Each row was made from one small tree. The marks that hang from a mark follow it in brackets, in alphabetical order. Every link used is in the known rows. Write each row's tree.
Known rows
W{G}: [-2.59 -0.71  0.27 -1.14  3.68  0.78  1.76  0.49  0.59  3.51  2.61  1.39
 -2.46 -3.37  1.91 -0.13  0.92  2.98  0.47 -0.99 -1.56  0.90 -0.91]
U{A G{W} Q}: [-4.47 -0.83 -0.57 -1.34  4.77  2.17  2.22  1.61  1.26  5.97  2.38  0.17
 -3.61 -3.21  1.70  1.20  2.77  3.87  2.10 -3.31 -2.10  0.88  0.50]
D{Q{T U{A G}}}: [-1.97 -1.56 -0.47 -1.28  2.62  2.39  2.30  1.98  0.66  8.24  2.11  0.46
 -2.87 -3.82  1.98  0.84  0.19  3.96  2.12 -1.44 -2.83  0.83  0.55]
G{W}: [-2.64 -0.75  0.29 -0.66  4.03  0.97  1.23  0.39  0.57  3.70  2.70  2.14
 -2.89 -3.20  1.54 -0.16  1.31  3.38 -0.48 -1.01 -1.29  1.16 -0.82]
Z{T W{G{U{A}}}}: [-4.19 -2.03 -0.46 -1.50  5.19 -1.53  7.36 -0.07  0.99  1.78  1.50 -0.97
 -0.92 -3.56  0.77  0.23 -0.31  3.29  0.65 -1.73 -2.98  0.98  0.53]
A{U{G}}: [-3.88 -0.30  0.53 -1.01  2.76  0.88  0.55  0.78  0.46  3.78  2.52  3.48
 -3.00 -3.25  2.14 -0.14  2.53  3.24  1.06 -3.62 -1.78  1.25 -0.59]
W{G Z{T}}: [-2.94 -1.37  0.33 -1.22  3.93 -1.78  6.59  0.27  0.47  2.15  1.83  0.43
 -2.02 -3.14  1.26 -0.03 -1.20  2.98  2.38 -0.54 -1.31  0.39 -0.26]
G{U{A} W}: [-3.99 -0.66  0.08 -0.63  5.33  1.83  2.67  0.38  0.69  3.11  2.44  0.31
 -2.57 -3.57  1.03  0.61  1.90  3.61  0.22 -1.57 -2.87  0.67 -0.24]
T{Z{W{G{U{A}}}}}: [-3.81 -1.70  0.24 -1.12  4.99 -0.71  6.17  0.11  0.60  1.75  1.64 -1.23
 -1.08 -3.69  1.33  0.94  0.55  3.18  2.35 -3.04 -2.74  1.10 -0.27]
U{A}: [-3.18 -0.39 -0.15 -1.34  2.67  2.02  0.68  1.03  0.67  3.97  3.55  0.84
 -2.72 -2.88  1.92  0.02  1.48  3.17 -0.43 -1.86 -3.96  1.19 -0.32]
Z{W{G{U{Q}}}}: [-3.64 -1.81 -0.12 -1.44  5.32 -0.29  4.90 -0.45  1.33  5.44  1.86  0.51
 -1.71 -3.61  1.37  0.68  0.16  3.62  1.00 -1.95 -1.30  1.48  0.50]
Q{D T{Z}}: [-1.24 -1.84  0.54 -1.17  1.79  0.55  1.33  0.59 -0.73  5.27  2.69  1.93
 -1.52 -3.26  1.75  0.92 -0.14  3.05  0.44 -2.89 -1.61  0.71 -1.02]
D{Q}: [-2.73 -0.12  0.21 -0.94  2.21  1.79 -1.00  0.54  0.81  6.59  3.02  2.09
 -2.78 -2.97  2.13 -0.49 -0.49  2.74 -2.45  0.14 -2.22  2.04 -0.75]
A{U{G Q}}: [-4.43 -0.40  0.33 -1.52  2.81  1.25  0.87  0.76  1.03  6.35  2.74  3.23
 -3.37 -3.20  2.19  0.40  2.61  3.62  1.83 -4.18 -1.96  1.46  0.25]
Z{T W{G{U}}}: [-3.59 -2.00 -0.11 -1.20  5.11 -2.01  6.88 -0.67  0.87  1.94  1.19  0.59
 -0.77 -3.56  0.81 -0.10 -0.74  3.31 -0.08 -1.15 -1.07  1.19  0.24]
A{U{Q{D}}}: [-3.41 -1.08  0.58 -1.83  1.85  0.72 -1.23  0.40  0.14  7.76  3.62  3.37
 -2.82 -3.11  1.88  0.75  1.11  2.76 -0.85 -3.60 -3.59  1.34  0.11]
Z{T W{G}}: [-2.84 -2.08 -0.26 -1.55  3.86 -2.35  5.87 -0.02  0.87  2.40  1.73  0.93
 -1.22 -3.15  1.31 -0.49 -0.90  3.04  0.10 -1.07 -1.39  1.46 -0.05]
G{U{Q} W{Z}}: [-3.78 -1.18  0.51 -0.64  5.70  0.46  5.11 -0.15  0.86  5.48  2.00  0.71
 -2.93 -3.40  1.00  1.03  0.41  3.92  2.47 -1.34 -1.02  0.65  0.37]
A{U{Q{D T{Z}}}}: [-2.54 -1.89  0.99 -1.82  1.38 -0.11  1.56  0.45 -0.26  7.70  2.92  3.02
 -2.00 -3.52  1.82  1.39  0.43  3.35  2.49 -4.60 -2.84  0.94 -0.40]
W{G{U{A Q}} Z{T}}: [-4.92 -1.33 -0.03 -1.69  5.31 -0.60  8.31  0.33  1.17  4.05  1.82 -1.81
 -2.03 -3.48  0.80  1.33 -0.47  3.54  3.85 -1.79 -3.05  0.17  1.14]
Z{T}: [-3.08 -0.70  0.03 -1.26  2.50  0.19  2.45  0.17  0.62  2.99  2.78  2.23
 -2.03 -2.75  1.52 -0.64  0.22  3.22 -1.35 -1.12 -1.99  1.38  0.00]
U{Q}: [-3.15 -0.48  0.04 -1.51  2.66  1.93  0.43  0.41  1.08  6.67  3.41  2.06
 -2.95 -2.81  2.03  0.17  1.03  3.53 -0.40 -1.86 -2.26  1.63  0.24]
D{Q{U{G}}}: [-2.31 -0.73 -0.02 -0.83  2.76  2.15  0.06  1.25  0.62  7.30  2.10  1.94
 -3.01 -3.37  2.19  0.09  0.25  3.34 -0.44 -1.04 -1.31  1.53  0.56]

Which tree is each row?
[-3.28 -2.04 -0.42 -1.28  4.93  0.65  6.58  1.83  0.96  6.68  1.74 -0.63
 -3.45 -3.55  1.43  1.77  1.07  4.47  6.08 -2.88 -1.50 -0.08  0.28] -> U{A G{W{Z}} Q{T}}
[-2.02 -1.88 -0.40 -0.94  4.06  1.80  3.30  1.98  0.69  7.94  1.58  0.26
 -3.18 -4.16  1.58  1.11  0.45  4.16  2.84 -1.09 -2.09  0.57  0.29] -> D{Q{T U{A G{W}}}}
[-3.66 -1.28  0.06 -0.85  5.05  0.50  4.42  1.04  0.90  5.74  1.79  0.83
 -3.66 -3.10  1.62  1.01  1.18  3.85  3.48 -2.36  0.04  0.59  0.30] -> U{G{W{Z}} Q}
[-3.79 -2.72 -0.38 -1.87  4.90 -1.82  5.39 -0.51  0.53  5.70  1.56  0.36
 -0.83 -3.44  0.71  1.14 -1.22  2.94 -1.08 -2.33 -1.55  1.05  1.18] -> Z{T W{G{U{Q{D}}}}}
[-1.44 -1.54  0.44 -0.81  2.25  1.38  2.87  1.29  0.23  7.23  1.40  1.58
 -2.26 -3.80  2.16  0.80 -0.39  3.90  2.93 -2.01 -0.53  1.18  0.06] -> D{Q{T{Z} U{G}}}
[-0.96 -3.12  0.22 -1.33  2.07 -1.21  3.24  0.35 -0.57  5.17  2.19  1.62
 -0.92 -3.18  1.66  0.80 -1.02  3.09  0.23 -3.10 -1.54  1.27 -0.77] -> Q{D T{Z{W}}}
[-4.55 -0.61 -0.14 -1.57  5.05  2.06  3.51  0.51  1.28  5.42  2.59 -0.76
 -2.44 -3.70  1.42  1.30  1.49  3.57  1.95 -2.24 -3.34  0.65  0.45] -> W{G{U{A Q}}}
[-3.73 -1.78 -0.30 -1.24  5.28 -0.16  5.12  0.21  0.92  2.83  1.97 -0.75
 -1.56 -3.69  1.27  0.52  0.60  3.28  0.91 -1.87 -3.10  1.02 -0.08] -> Z{W{G{U{A}}}}
[-4.21 -1.25 -0.21 -1.75  4.76  1.82  1.82  0.64  0.40  6.68  2.72 -0.78
 -2.17 -3.66  1.22  1.93  0.88  2.86  0.20 -2.80 -3.60  0.31  0.59] -> W{G{U{A Q{D}}}}
[-4.27 -1.23  0.16 -1.19  5.23 -0.98  8.12  0.33  0.60  1.55  1.57 -1.44
 -1.71 -3.54  0.72  0.71 -0.55  3.21  3.14 -1.21 -2.88 -0.09  0.34] -> W{G{U{A}} Z{T}}
[-3.10 -1.01  0.67 -0.59  5.27 -0.01  5.45 -0.12  0.38  2.68  1.76  0.30
 -2.18 -3.62  1.28  0.51 -0.06  3.18  2.53 -0.62 -1.03  0.22 -0.54] -> W{G{U} Z}
[-0.79 -2.49  0.35 -1.03  2.35  0.90  2.35  1.26 -0.90  6.01  1.76  1.85
 -1.83 -3.70  1.83  1.58  0.59  3.59  2.49 -3.90 -0.64  0.18  0.29] -> Q{D T{Z} U{G}}
[-3.53 -1.51  0.07 -0.61  4.85 -1.30  6.41  0.78  0.41  2.15  1.08  0.98
 -2.72 -3.03  1.09  0.26  0.30  3.50  2.47 -1.67  0.24  0.40  0.07] -> U{G{W{Z{T}}}}
[-4.33 -1.79 -0.48 -1.77  5.39  0.24  5.31  0.24  1.47  5.31  2.18 -1.04
 -1.88 -3.64  1.30  1.00  0.59  3.58  1.66 -2.51 -3.26  1.20  0.74] -> Z{W{G{U{A Q}}}}
[-4.14 -1.53 -0.11 -1.08  4.96 -0.94  6.58  0.84  0.96  4.75  1.20  0.68
 -3.06 -2.96  1.10  0.72  0.38  3.88  3.32 -2.28  0.09  0.57  0.92] -> U{G{W{Z{T}}} Q}
[-2.96 -1.85  0.15 -1.79  2.34  0.74  0.89  1.08  0.06  8.62  2.53  3.25
 -2.73 -3.55  1.87  1.38  1.53  3.56  2.07 -4.56 -1.83  0.64  0.03] -> A{U{G Q{D T}}}
[-2.92 -1.47  0.37 -0.75  4.26 -1.64  6.04  0.27  0.44  2.39  1.87  1.14
 -2.43 -3.00  0.92 -0.15 -0.79  3.38  1.49 -0.49 -1.07  0.64 -0.16] -> G{W{Z{T}}}
[-3.88 -0.78 -0.38 -0.87  4.68  1.83  1.94  1.57  0.68  3.41  2.20  0.46
 -3.28 -3.28  1.61  0.66  2.77  3.47  1.30 -2.60 -1.88  0.68 -0.33] -> U{A G{W}}
[-4.76 -1.57 -0.46 -1.44  4.99 -0.44  6.96  1.49  1.11  4.58  1.51 -0.92
 -3.17 -3.02  1.08  1.22  0.70  3.83  3.98 -2.86 -1.82  0.31  1.19] -> U{A G{W{Z{T}}} Q}
[-3.04 -1.75  0.06 -0.94  5.23 -0.63  4.70 -0.46  0.79  2.93  1.69  0.76
 -1.42 -3.65  1.30  0.12  0.15  3.30  0.21 -1.31 -1.14  1.25 -0.33] -> Z{W{G{U}}}
[-4.13 -1.01 -0.26 -1.65  3.66  2.54  0.22  0.61  0.31  7.29  3.35  0.21
 -2.32 -3.16  1.30  1.60  1.17  3.07 -1.41 -3.00 -4.14  0.82  0.92] -> G{U{A Q{D}}}
[-3.67 -1.26  0.50 -0.87  5.14 -1.42  7.70 -0.34  0.45  1.67  1.31  0.06
 -1.56 -3.50  0.83  0.28 -1.00  3.20  2.33 -0.59 -0.96  0.14  0.07] -> W{G{U} Z{T}}
[-3.97 -0.53  0.06 -1.09  5.00  1.67  3.27  0.48  0.72  2.92  2.44 -0.44
 -2.16 -3.74  1.35  0.70  1.44  3.24  1.15 -1.66 -3.13  0.49 -0.35] -> W{G{U{A}}}
[-2.78 -0.99 -0.34 -1.23  3.20  2.39  1.77  1.74  0.50  4.68  2.67  0.69
 -3.07 -3.35  1.99  0.66  2.21  3.76  1.73 -2.92 -3.03  0.66  0.98] -> Q{U{A G}}
[-2.81 -1.64 -0.32 -1.12  4.49  1.47  3.53  1.12  1.00  7.05  1.76  1.76
 -3.13 -3.63  1.63  1.05  1.80  4.50  3.20 -2.56  0.27  0.70 -0.06] -> U{G{W} Q{T}}
